Each row was made from one walk, in order. Every step used is in the known rows, and no mark comes twice. Write each row's walk.
Known rows:
zilu, saku, rizilis, fibu: [ 16.9   1.2   3.7  24.2 -31.4  20.3  11.2 -10.7 -25.5 -12.3 -35.4  15.1
 -20.0 -15.9  16.9 -33.2  11.8  12.9  32.9  16.8  26.8  27.1 -11.6  -9.9]
saku, rizilis, fibu, zilu: [  0.8  10.1  12.2   1.3 -15.7  34.4  30.4   2.5 -18.5   9.6 -23.6  38.9
 -20.6  -1.2   6.5 -16.3  19.5   3.8  42.1  12.1  26.3   3.7 -20.0  -3.7]
zilu, saku, rizilis: [ 26.5   8.6 -11.9  14.7 -21.6  -4.0   4.1 -13.0 -15.1 -19.0 -38.2  11.8
 -27.0 -16.1   6.6 -12.0   8.8  11.2  24.4  14.9  19.7  25.8 -14.6 -10.6]
fibu, zilu, zusot: [ -7.6  10.7 -30.8 -20.4  11.4   3.8  19.9   4.2  -7.7  24.4 -20.6  21.3
 -16.2   6.3 -33.4  -5.0  20.7  -6.7  23.0  -0.4  21.6  10.3   1.3   4.4]
saku, rizilis, fibu, zilu, zusot: [  0.3  10.8   4.4  -3.1  -7.5  27.6  31.1   2.5 -23.7  24.4 -33.0  27.1
 -23.4  -0.4 -21.7 -34.3  19.2  -3.3  40.0   7.7  28.0  19.3  -8.2   3.3]
peva, zusot, zilu, saku, rizilis, fibu, rina: [ 29.4   5.3  26.9   0.4 -30.4   6.3  11.0 -23.2 -28.5   9.6 -32.0   0.8
 -10.2 -13.0  30.2 -51.3  12.1 -27.1  15.3  -4.1  14.2  41.3  12.7 -25.6]
rizilis, fibu, zilu, zadeg: [  0.5  16.8 -21.6  -2.0   5.2  39.1  23.2  -0.6  -8.8  22.2 -19.0  48.9
 -15.3 -11.2 -13.8 -18.1  30.3   1.9  47.9   0.5   7.7   0.8   3.1   2.2]
zusot, rizilis, saku, zilu, fibu: [  6.3  10.4   1.4 -11.3 -19.1   9.0  -7.5   4.8   4.4  -9.7 -39.4  21.3
   3.1   3.9  33.2   3.7  53.4   5.1   6.1  36.0  34.4  14.0  -8.3 -22.4]
fibu, rizilis, zusot, zilu: [ -4.1  -6.4  -3.5   0.5 -15.0  10.6  25.0 -18.8  -1.3  10.6 -62.6  -0.5
 -11.8 -19.5  -0.7  13.0  23.7 -13.9  -0.9  16.3  22.3   9.1 -27.5  -3.5]
saku, zilu: [  6.1  14.4  -3.1 -13.8  -3.9  19.8   2.9   7.5  -2.8 -12.7 -24.8  20.2
 -13.6   2.7  16.3  12.5  19.8  -1.6  23.1   6.9  -0.9  -5.7 -18.6 -11.8]
saku, zilu, zusot: [  6.3  15.7 -10.4 -18.7   5.1  13.8   4.2   8.4  -7.3   2.0 -34.1   9.3
 -15.5   2.1 -12.5  -5.6  18.8  -8.9  21.7   1.6   0.6   9.0  -8.1  -6.0]
fibu, rizilis, saku: [ 18.7  -9.8  -2.6   3.3  -8.3  24.2   1.1   3.5   3.9  -4.2 -24.6  17.1
 -18.6   3.9  -9.2  -5.4   9.9   9.8  17.0   6.4  38.0   6.5 -32.3   7.6]
fibu, zilu, saku: [  7.0  13.4 -37.4   2.8  -7.9  -2.2  15.1  -5.8  -5.2   8.6 -21.2  32.7
 -21.7  -3.6  -7.1   1.9  24.2  12.4  28.8   7.1  35.2  23.1  -0.1  -7.3]
peva, saku, rizilis, zusot, zilu, fibu, rina: [ -2.6   6.3   4.7   5.4 -23.7 -36.3  15.5 -32.4 -20.8  12.9 -70.7   5.0
  20.0 -29.4  29.8  -9.7  15.2 -26.6  -1.1  23.0   6.8  17.3  13.5   8.3]
zusot, rizilis, saku, zilu: [ 18.8  22.1  14.9 -14.5  -7.7  18.7  -7.6   7.0   9.4 -14.9 -44.3   8.9
 -18.3   2.3  26.8   6.7  40.8   3.1  12.3  21.3  36.9   9.0 -21.5 -19.9]
saku, rizilis, zusot, zilu, fibu, rina: [ -2.9  -6.6  14.9  -2.1 -15.7 -26.8  15.7 -27.7 -21.1  18.8 -63.3  11.3
  19.6  -8.9  25.8  -3.8  28.7 -19.1  -5.7  20.0  11.5   9.4   1.6  -5.3]
rizilis, zusot, zilu, saku: [  3.0  -4.0 -18.0  10.1 -26.6 -12.7  12.3 -29.0  -6.8  -1.9 -69.7  -0.8
  -4.2 -26.4  14.4  11.4  26.7  -3.2  -0.9  15.6  29.0  30.6  -6.0 -17.2]
rizilis, fibu: [-15.1  -9.1  -1.4  -0.8 -12.5  34.0  12.5  -0.6 -17.2  -4.4  -9.2  12.8
   1.9   0.1  17.0 -15.7  13.4   0.5  17.2  10.2  13.2  -8.5  -8.7  -4.4]
peva, saku, rizilis, zusot: [ 13.0  13.3  -7.2  11.6 -20.9 -10.8  17.5 -24.4 -22.7 -15.5 -60.4   0.4
 -14.1 -26.8  14.6  -6.8  -8.9  -6.3  24.1  18.8   2.0   8.4 -16.2  18.4]
zusot, rizilis, saku: [  7.2   6.2  -0.7 -10.3  -6.5   9.2  -6.2  -3.2   5.6 -12.6 -31.6  -3.0
  -9.9   0.3  18.9  -0.5  31.4   4.5  -0.8  22.6  44.2   6.3 -14.3 -12.7]
fibu, zilu: [ -8.3   9.8 -23.2 -14.9   4.5  10.3  20.7   2.2  -2.8   9.4 -10.7  32.4
 -13.7   6.6  -5.2  12.8  21.3   1.1  24.5   5.4  20.9  -4.7 -11.1  -2.7]
peva, zusot, zilu, saku: [ 17.5   1.5 -19.5 -10.9 -31.6  -3.0   5.2 -22.3  -7.3 -10.8 -25.6  -3.1
 -13.7 -18.6  15.7  -7.3  17.0 -21.9   2.1   2.6   6.7  38.2   4.7 -34.2]
peva, zusot: [ 10.0  -2.3 -19.5 -24.6  -9.5  10.3   8.1  -9.8 -16.6 -13.3   6.9   1.2
 -10.4   8.1  11.0 -11.9  -0.5 -20.1  11.2  -3.7 -14.7   1.2  -3.9 -11.5]
peva, zusot, zilu, zadeg: [ 20.6  13.5 -20.0 -24.6  -7.6  14.2   5.8 -19.9  -0.5  -3.6 -26.0   8.7
 -14.4 -26.9  -1.4  -5.6  18.9 -33.9  12.8  -6.3 -28.3  14.9   4.2 -25.2]
saku, zilu, fibu: [ -6.1   2.2 -15.6 -11.9 -14.9   9.4   5.0   4.6  -8.4  -6.9 -20.1  33.0
   7.4   4.0  21.4   9.8  32.7   0.3  16.4  21.7  -3.2  -1.3  -6.3 -13.2]
rizilis, zusot, zilu: [-11.4  -7.9  -2.4  -8.0 -15.7   0.0  17.5 -22.5  -5.1  -0.9 -60.0  -1.0
   3.7 -16.1  16.0  21.6  23.3 -14.7  -5.7  14.5  14.1   2.6 -15.7 -12.3]
peva, zusot, zilu, saku, rizilis: [ 35.7   9.0  -0.2  -3.0 -39.8  -3.6   9.3 -24.6 -12.9 -17.7 -41.1   0.0
 -28.6 -24.8  17.4 -13.2  12.3 -21.2  11.0   7.3   5.9  45.4  -7.2 -35.3]
saku, rizilis: [ 13.4   5.8   2.0  -1.9 -10.8   7.9   8.6  -4.4 -12.5 -17.1 -27.3  11.9
 -19.4  -6.4   8.4  -1.8   4.9  -0.3  20.6  13.7   4.9  -1.9 -24.6  -5.5]

Write each row's walk:
[ 34.0  22.0  12.6 -30.2 -15.1  20.5  -4.7   0.3  -0.3 -17.7 -25.6   1.6
 -23.4  10.0  30.7 -11.0  29.8 -15.1  13.3   9.8  15.9  19.0 -14.6 -28.0]  peva, zusot, rizilis, saku, zilu
[ 10.7  24.1 -37.1 -10.5  15.2  14.0  15.1  -2.8   1.2  14.9 -21.5  45.0
 -23.2 -11.7 -25.2   3.1  27.5   0.2  39.9  -1.6   0.5  -0.5  -0.9   1.3]  fibu, zilu, zadeg
[ -3.8  30.8  17.6 -21.3  17.0  18.3   6.1   5.5 -17.4  31.0 -35.5  -8.0
  -3.5   6.5  13.1 -45.8  41.5 -19.2  12.5   6.2  21.7  11.2  20.2  -6.5]  saku, zilu, zusot, rizilis, fibu, rina
[ 21.4   5.8   4.8 -11.7  -0.6  17.9  -7.3  11.8  -1.4  -1.7 -43.0  16.5
 -14.0   9.1 -12.3  -8.3  17.8   0.7  23.5  -0.6  25.3  16.8 -17.3  -2.3]  rizilis, saku, zilu, zusot
[ -6.8  22.6 -20.1   5.1 -16.4  17.4  22.2  -7.1  -8.6  16.8 -29.2  18.1
 -19.2 -11.0  14.9 -23.4  49.7  10.2  24.2  26.0  56.7  32.0  10.2 -17.5]  zusot, rizilis, fibu, zilu, saku
[-11.1 -17.7 -30.2   7.1 -15.6  -1.7  21.8 -18.6 -16.9  12.1 -35.2  18.6
   4.4  -2.4  -2.1  -4.0  21.2   1.4   7.2  25.2  12.0   5.9 -13.4  12.9]  zilu, fibu, rizilis, zusot
[ -7.4  38.4  -2.2  -8.9 -10.2  24.2  10.7   1.8 -11.5   5.4 -48.4 -11.3
 -13.8 -25.1  14.3 -35.2  31.3 -17.8  20.8  24.7  16.4  27.0  15.1  -1.1]  peva, saku, zilu, zusot, rizilis, fibu
[-24.4 -18.8 -16.1  -5.4 -26.3 -10.6  17.5 -25.2 -10.1   5.5 -54.4  11.6
  23.7 -13.9  21.0  19.4  36.1 -12.4 -12.5  28.5  10.8   8.1  -2.6 -14.2]  rizilis, zusot, zilu, fibu
[ -9.8  16.7 -23.6 -20.9   8.5  -2.3   5.0  -5.9  -3.8   6.0 -32.2 -21.2
 -13.1  -7.7  -8.1 -15.6  30.8 -13.5  -5.1  20.4  20.0  14.3   5.8  -7.4]  zilu, zusot, rizilis
[  2.6   2.1 -17.7   4.3 -23.5  -3.4   3.3 -14.6   1.9  -8.8 -44.2   4.2
  -7.8 -26.8  12.3  11.4  27.7  -3.6   0.8  14.4  27.8  28.4  -2.0 -26.4]  zusot, zilu, saku
[ 29.0   7.0   5.2  -4.9  -1.8  27.8   0.3  14.1   3.1   9.1 -46.5  18.6
 -30.2   5.6 -28.4 -15.8  17.6   1.5  28.8   0.6  32.2  23.7 -29.1   6.0]  fibu, rizilis, saku, zilu, zusot
[  7.0   7.2  -9.0 -14.7   2.0   2.1  -6.2  -2.2   1.1   1.4 -41.3 -14.1
 -12.5   0.4  -8.5 -18.3  30.7  -3.7  -2.5  16.1  44.6  20.7  -3.4  -5.8]  zilu, zusot, rizilis, saku
[ 20.4   9.6   2.1  12.2 -32.9  -4.9   5.9 -16.6  -3.7 -15.5 -60.6   7.0
 -22.4 -32.8  13.5   3.2  21.9  -3.0  11.2  19.2  26.8  35.2 -14.8 -27.7]  zusot, zilu, saku, rizilis
[ 30.1   5.7  12.2  -0.4 -10.2  34.2   0.3  13.7   7.0  -5.1 -37.5  29.7
 -26.6   6.3  -0.5   2.3  19.2   9.1  29.5   5.5  31.9   8.8 -39.8  -0.7]  fibu, rizilis, saku, zilu
[-11.5  -3.8   9.1  -5.0   7.4  19.0   7.7  -1.9 -23.6  17.0  -3.1  10.7
  12.8  11.4  20.8 -31.2  11.3  -6.3  14.2  -4.6  13.9 -14.5   7.5   5.7]  rizilis, fibu, rina
[  2.3  -2.2  18.2   6.8 -20.4  32.2  15.3  -3.0 -22.7 -10.8 -25.7  15.4
 -12.8  -6.4  18.7 -22.7   8.6   1.9  26.7  15.7  11.3   0.3 -20.4  -5.1]  saku, rizilis, fibu
[  6.1  29.3 -19.9 -10.7  -3.1   3.3   3.8   3.2  -7.0  -2.2 -40.0   3.1
 -16.2 -18.2  -7.7 -10.8   6.1 -15.7  26.1   5.6  -4.5  17.8   4.1   9.2]  peva, saku, zilu, zusot
[  9.2  15.5  12.2 -17.2   2.1  -6.1 -13.4   3.2  -0.7  10.7 -32.7  18.7
  12.9  16.9  36.1 -11.7  51.4  -3.0   2.3  21.3  35.3   8.5   8.1 -12.5]  zusot, rizilis, saku, zilu, fibu, rina
[  2.8  -2.8  -6.1 -28.4 -20.2  11.0  10.4 -14.5  -4.8  -9.1 -15.7  -3.9
  -5.6  -9.1  17.8   3.1  13.2 -33.4  -3.1   1.0  -8.5  10.2  -5.4 -29.4]  peva, zusot, zilu
[  1.6  10.9 -24.7   9.1 -25.1   0.2  21.1 -12.0 -12.9   5.2 -56.1  24.4
  -3.1 -18.9  10.8  -3.2  18.3  -5.3  25.7  27.8   1.0  17.0  -8.3  18.7]  peva, saku, zilu, fibu, rizilis, zusot
[ 27.0   3.5 -11.9  20.7 -24.6 -14.9  13.0 -27.9 -24.1 -12.2 -63.9   6.8
 -22.5 -15.5   8.1 -11.3   8.4  11.3  24.2  16.7  20.5  27.8 -18.3  -1.1]  zilu, saku, rizilis, zusot
[  6.0  13.2 -17.9  -9.5  -1.5  13.5   3.7 -12.3   9.2  -1.5 -45.4  16.1
  -9.9 -34.7  -5.1  10.9  29.8 -15.5  12.2   5.0  -7.4   5.1  -2.8 -18.2]  zusot, zilu, zadeg
[-11.5  29.0 -28.4 -26.7  14.1  -0.8  19.7  -1.7   0.3  26.0 -30.5   2.3
 -22.0  -1.6 -20.1  -8.7  42.2 -11.0  10.5  17.4  35.4  18.0   7.8  -6.7]  fibu, zilu, zusot, rizilis
[-18.6   8.7  -7.7 -12.1  -2.2  23.0  12.3  -4.2 -14.9  11.6 -29.6 -18.4
  -5.0  -7.9   2.1 -36.5  34.9 -11.9   3.7  21.6  28.6  15.0  10.3  -6.7]  zilu, zusot, rizilis, fibu
[  5.5 -22.2 -15.8   5.3 -19.8  12.8   1.0   0.7  -1.9   0.2 -19.3  30.7
   1.3   5.8  -4.5  -7.8  21.3  11.9  10.4  20.8  35.3  11.0 -19.9   4.6]  zilu, fibu, rizilis, saku
[ 22.0   5.1  12.3  -7.2 -10.1  24.6  -7.2  11.9   1.8 -16.2 -34.7  28.1
 -11.4   9.1  15.6   9.6  19.1   7.9  24.8   4.9  23.9   1.9 -29.8  -9.7]  rizilis, saku, zilu
[  6.9  15.8 -17.9 -31.0  -6.5   5.4   7.9 -14.2  -9.4 -11.5  -3.9 -17.0
 -16.0   0.5  23.1 -15.5  21.5 -26.3  -1.7  13.1  -2.0   8.8   2.6 -23.0]  peva, zusot, rizilis
[ 24.8  14.9   2.8   2.6 -11.0   3.1  15.3 -28.7  -6.6  -2.1 -86.9  13.2
 -19.7 -41.0  -1.7   4.7  24.0 -14.1  20.1  12.2  -7.7  14.0 -18.2  -9.2]  saku, rizilis, zusot, zilu, zadeg
[  0.9   4.2 -15.4  -3.8 -14.9  19.9  11.5   7.9  -3.8   3.7 -22.5  35.8
  -8.4   0.2   4.8   2.1  31.7   0.4  20.6  22.0   4.1   6.0 -16.8  -4.1]  saku, zilu, fibu, rizilis
[-18.8   8.4   0.4  -6.8  -9.2  29.3  11.9  -4.4 -11.2  -1.8 -19.8  -6.4
  -3.9  -7.3  29.6 -20.1  35.7  -3.8   4.7  28.2  27.2  -0.4  -1.1 -14.1]  zusot, rizilis, fibu
[  5.3  19.8 -13.5 -20.6   7.9   3.7   8.7   3.4   5.9  22.1 -39.5   9.3
 -20.6   5.7 -20.8 -11.0  41.9  -1.2  12.8  13.7  59.8  25.7  -1.3  -3.8]  fibu, zilu, zusot, rizilis, saku
[  6.1  -0.1  16.8   0.0 -23.8  -1.1  21.3 -23.5 -10.7  -6.4 -75.3   0.6
 -10.4 -22.4  17.8  14.5  18.6 -13.9   4.4  19.7  12.1   9.5 -28.2 -13.7]  saku, rizilis, zusot, zilu
[-16.4 -12.0 -16.1  -4.1 -24.8   9.6  16.3  -8.0   4.0   9.4 -32.0  17.6
   4.9 -18.9   3.5   9.7  36.6 -12.4  -6.4  28.1  17.3  12.8  -9.5 -14.2]  zusot, zilu, fibu, rizilis
[ 14.0   5.6  28.7  16.1 -23.4   5.5   8.6 -16.9 -19.2  12.0 -50.7   8.0
  -4.9 -21.9  27.0 -34.5  24.1  -7.9  15.0   7.2  34.7  30.6   6.5 -18.1]  zusot, zilu, saku, rizilis, fibu, rina
[ 48.4  20.1  -2.1   4.6   2.8  37.9  -4.6   8.5  10.8  -1.3 -47.5  42.0
 -36.4 -11.8 -19.9  -8.3  24.8   7.7  45.4  -0.9  11.0  12.5 -30.1   2.3]  fibu, rizilis, saku, zilu, zadeg
[  1.6  -1.9 -15.3   2.0 -17.1   9.1  21.1  -7.6 -13.8  10.8 -47.8  30.1
  -3.7   0.2   6.8   2.7  31.3   1.2  19.9  24.3   5.1   8.0 -21.3   4.5]  saku, zilu, fibu, rizilis, zusot
[-15.2  14.1   3.0 -16.7  17.8   8.2   7.7  -5.1 -21.1  32.8 -22.4 -19.6
   4.6   4.7   4.9 -52.0  32.0 -18.7  -0.5   6.9  28.0   9.2  27.4   1.9]  zilu, zusot, rizilis, fibu, rina
[  6.0  28.1 -12.6  -6.8 -12.0  11.0   3.7   3.4  -3.7 -16.8 -31.1  14.4
 -12.5 -17.9  19.9   7.3   6.4  -9.0  27.6  10.7  -4.9   2.7  -6.8   3.0]  peva, saku, zilu
